Each row comes from the steps of one path. Every step used is in the known rows, and no mark comes twice. Write the path behind each row, first mark first.
Known rows
gusi vafov dimu kita: [ 22  -3   2 -24 -15  54   6  30  -2  12  17  12   9   4  24 -13   3  -7
  -4  -1 -10  17]
figiv gusi: [ 10  11  -2   6  27 -25 -11  -6  -4 -20  15  -1 -31  -8 -11 -23  11  13
   4 -31 -31 -14]
vafov dimu figiv gusi dovep: [-15   3  37  10 -44 100  33  14  12 -43  25  20  -6   6  23 -18  16  13
  31  22 -29  -5]
sepu dovep dimu: [ 10   9 -36  29  11 -52 -21 -32 -21 -36 -16 -23   0  -5   7 -13  -8  31
 -11 -37   3  -6]
dovep vafov: [  6 -12  -7 -13  47 -69 -22   0  -8  12 -12  -2  -1  -4 -25  -6  -9  -1
 -17  -8  20 -13]
dimu dovep vafov: [-12 -24   5  -5   5 -70 -32  15  -3  30   4 -13  -9   4 -18  10  -4   7
  -7  11  24 -30]
vafov dimu gusi dovep kita: [-27  14  14  -3 -36  -3  21 -29  -9   6  10  -4 -19  -1 -12   8  10 -13
  30   0  15  -9]
figiv gusi dovep dimu: [-12  10   5  16   3 -35   4  -7   2 -71   1   9 -20  -8  15 -18   8  27
   2 -32 -25  10]
kita dimu figiv dovep: [ 23   9 -12  20   9  74  28  10  12 -34 -11   6  15   1  30   6  -3   2
   3  11 -27   0]
kita dimu figiv dovep vafov: [ 21 -24  -5   1  23  45  29  18  27 -32 -14  16  20   6  23  19  -3  -4
 -11  50   1   5]
sepu dovep: [  6   2 -41  19  11 -29 -26 -35 -24 -25  -1 -22  -7 -10 -16 -13  -6  21
  -2 -30  11 -27]
figiv dimu: [ 11  18  -7  -7  31  13 -36   0 -19  -6 -11  -5   5  -4 -24 -24 -25  12
  -5 -13 -28  14]
kita dimu figiv: [ 14  17   4   9  13  64   4  17  13  13 -16  15  12   3  23 -13  -7 -12
  -1   2 -23  -6]
gusi vafov dimu: [ 12 -10   0 -23  20   3  -2   3 -12  16 -11  10  21  -3 -19 -16   3  -7
 -15  -3 -13  18]
dovep vafov dimu: [  0 -18   5 -25  31 -23   7   3  -8  14 -14 -11   8   5 -20 -12   2  -6
  -8  15  13  -1]
sepu kita dimu dovep: [-14   7 -11   2 -10 -41  -4  18  -4  57   3 -27 -16   1  29  26   5  11
   1  -5   9   0]
gusi vafov dimu figiv: [ 21 -12  23 -11  -9  65   6  16   4  26   4  33  33   6   8 -14   1  -6
  -6  22 -20   7]
dovep kita dimu figiv gusi: [ 32   9  22   3  -6  61  23   3  30   4  16  17  -8   3  10   5  10 -20
  -6   9 -16  10]
gusi dovep: [-19  13 -10   7  20 -30 -18 -18 -20 -36 -10   4  -7 -16 -14  -6 -10  10
   3 -36   3 -12]
vafov dimu gusi dovep: [-40  15   9   3 -19  21  11  -5  -8 -10   3  -5 -18   2  11 -18  13   4
  46   7 -15 -20]
sepu vafov dimu: [-12 -17  -1   2  14 -43   6  16 -18  22  -4 -20  30   7 -21  -8  11  -8
   2 -13  19  -5]

Write each row's path
[-15 -12  13 -18   7 -13   7  12   1  30  -1 -11 -13  13  -2 -12  13  -6
  22  34   2 -18] : dovep vafov dimu gusi
[ 14  -2  -5 -16  13 -11  -4   0  17  39  -4  23  -7  -5 -11   7   9 -37
 -14   8  -2  17] : dovep kita dimu gusi vafov
[-10   9  -9  -7  10 -10  10 -25   0 -21 -24   3   1 -16 -20  12  -8 -22
 -18 -22  17  15] : gusi dovep kita dimu
[ 19  13 -15 -11  31 -19   2 -19   0  20 -23 -10  -1  -9 -26   6  -7 -27
 -24 -29   6  10] : dovep kita dimu
[ -2  12  14   5 -21  51  19  -6  13 -11 -11  28  13  -6   5  20 -12 -24
  -8   9  18   9] : gusi dovep kita dimu figiv
[ -6   9   1  -3 -11   9 -43  18 -12  12   8 -22   3   5 -14 -11 -22  19
   9   1 -24  -1] : figiv dimu dovep
[  4  16 -19  -7  30 -44   6  -1 -13  39 -15 -13 -10  -6  18  14   2   3
 -15 -25   6  21] : sepu kita dimu
[-18 -13  12 -24 -28  36  23  26   6 -34  11  -1  -4   5  27   1   2   0
  10  25  32  10] : gusi dovep vafov dimu kita
[-19  15  -7  16  10 -58 -10 -18 -14 -43 -26   6   1 -10   5 -10 -13  20
  -6 -42  -2   7] : gusi dovep dimu
[-40 -11  -1  -5  10  -3   7  27  16 -20 -17  11  -9  -1  13   1  10 -14
  14  38   9  -8] : kita dimu gusi dovep vafov
[-20 -25  41  14 -53  27  43   9  17 -15  45  22  23   7  -3  29  25 -12
  14  19  37  10] : sepu vafov dimu figiv gusi dovep kita
[  2 -26 -32   2  25 -54 -23 -22 -16 -22  -6 -10   0  -4 -22   4  -5  14
 -16   5  42 -19] : sepu dovep vafov
[ 20  21  10  24   7  -8 -12   1   0   8 -10  13  15   3  29 -11 -14  16
  -3 -23 -14  -4] : dovep dimu figiv
[ 32   3  10   5 -21  44  44 -34   8  -5  13  -2  15   6  -8  24  -3  -2
   5  12   8   3] : vafov dimu figiv dovep kita
[ -8 -20  10 -17   0 -16 -36  33  -2  14   5 -16   7  10 -22   3 -20  10
  -5  37   9   6] : figiv dimu dovep vafov
[  9  -8 -18  14  17 -51   2  -3   6 -28   0  14  -4   0  23   6   8  19
   1  -5 -29  15] : figiv dovep dimu gusi vafov
[ 37 -25  -1   6 -32  81  16  -2  28 -25  29  36  13  -1  10  18  17 -13
 -26  33  -2  22] : sepu dovep kita dimu figiv gusi vafov
[  5 -21  15 -25 -32 -19  -1  -6  -1  55  13  -3  15   4 -30  18   3 -15
 -14   9  13   9] : gusi vafov dimu dovep kita
[  6   7   8  -7 -19 -20 -30  -9  -9  33  13 -22  -1   4 -35  13 -24   2
  -4   2   6   8] : figiv dimu dovep kita
[-44  20  -9   8 -20 -28  12   4  -5  12   6   3 -28  -6  41  22  14   6
  24  -2   9  10] : sepu kita dimu gusi dovep
[-12   5 -10   2  -1   4 -15  25   4  24 -13 -23  -6   3   9  -7   0  -6
   4  -3 -22 -18] : kita dimu dovep
[-15  17   5  -1  -3  15   0   0 -11  30   5 -17 -18   7   5 -28  13  -2
  39  -1 -27 -24] : vafov dimu gusi
[  3   2  -2   1 -14 -70 -26 -23  -5  45  11 -20 -12  -3 -32  17 -11  -3
  -5 -28  25 -24] : dimu dovep kita
[ 30   0  -4  18 -33  70  22 -13  25 -26  28   8  -6   2  15   9  13  -4
  -4  18   2   0] : sepu dovep kita dimu figiv gusi
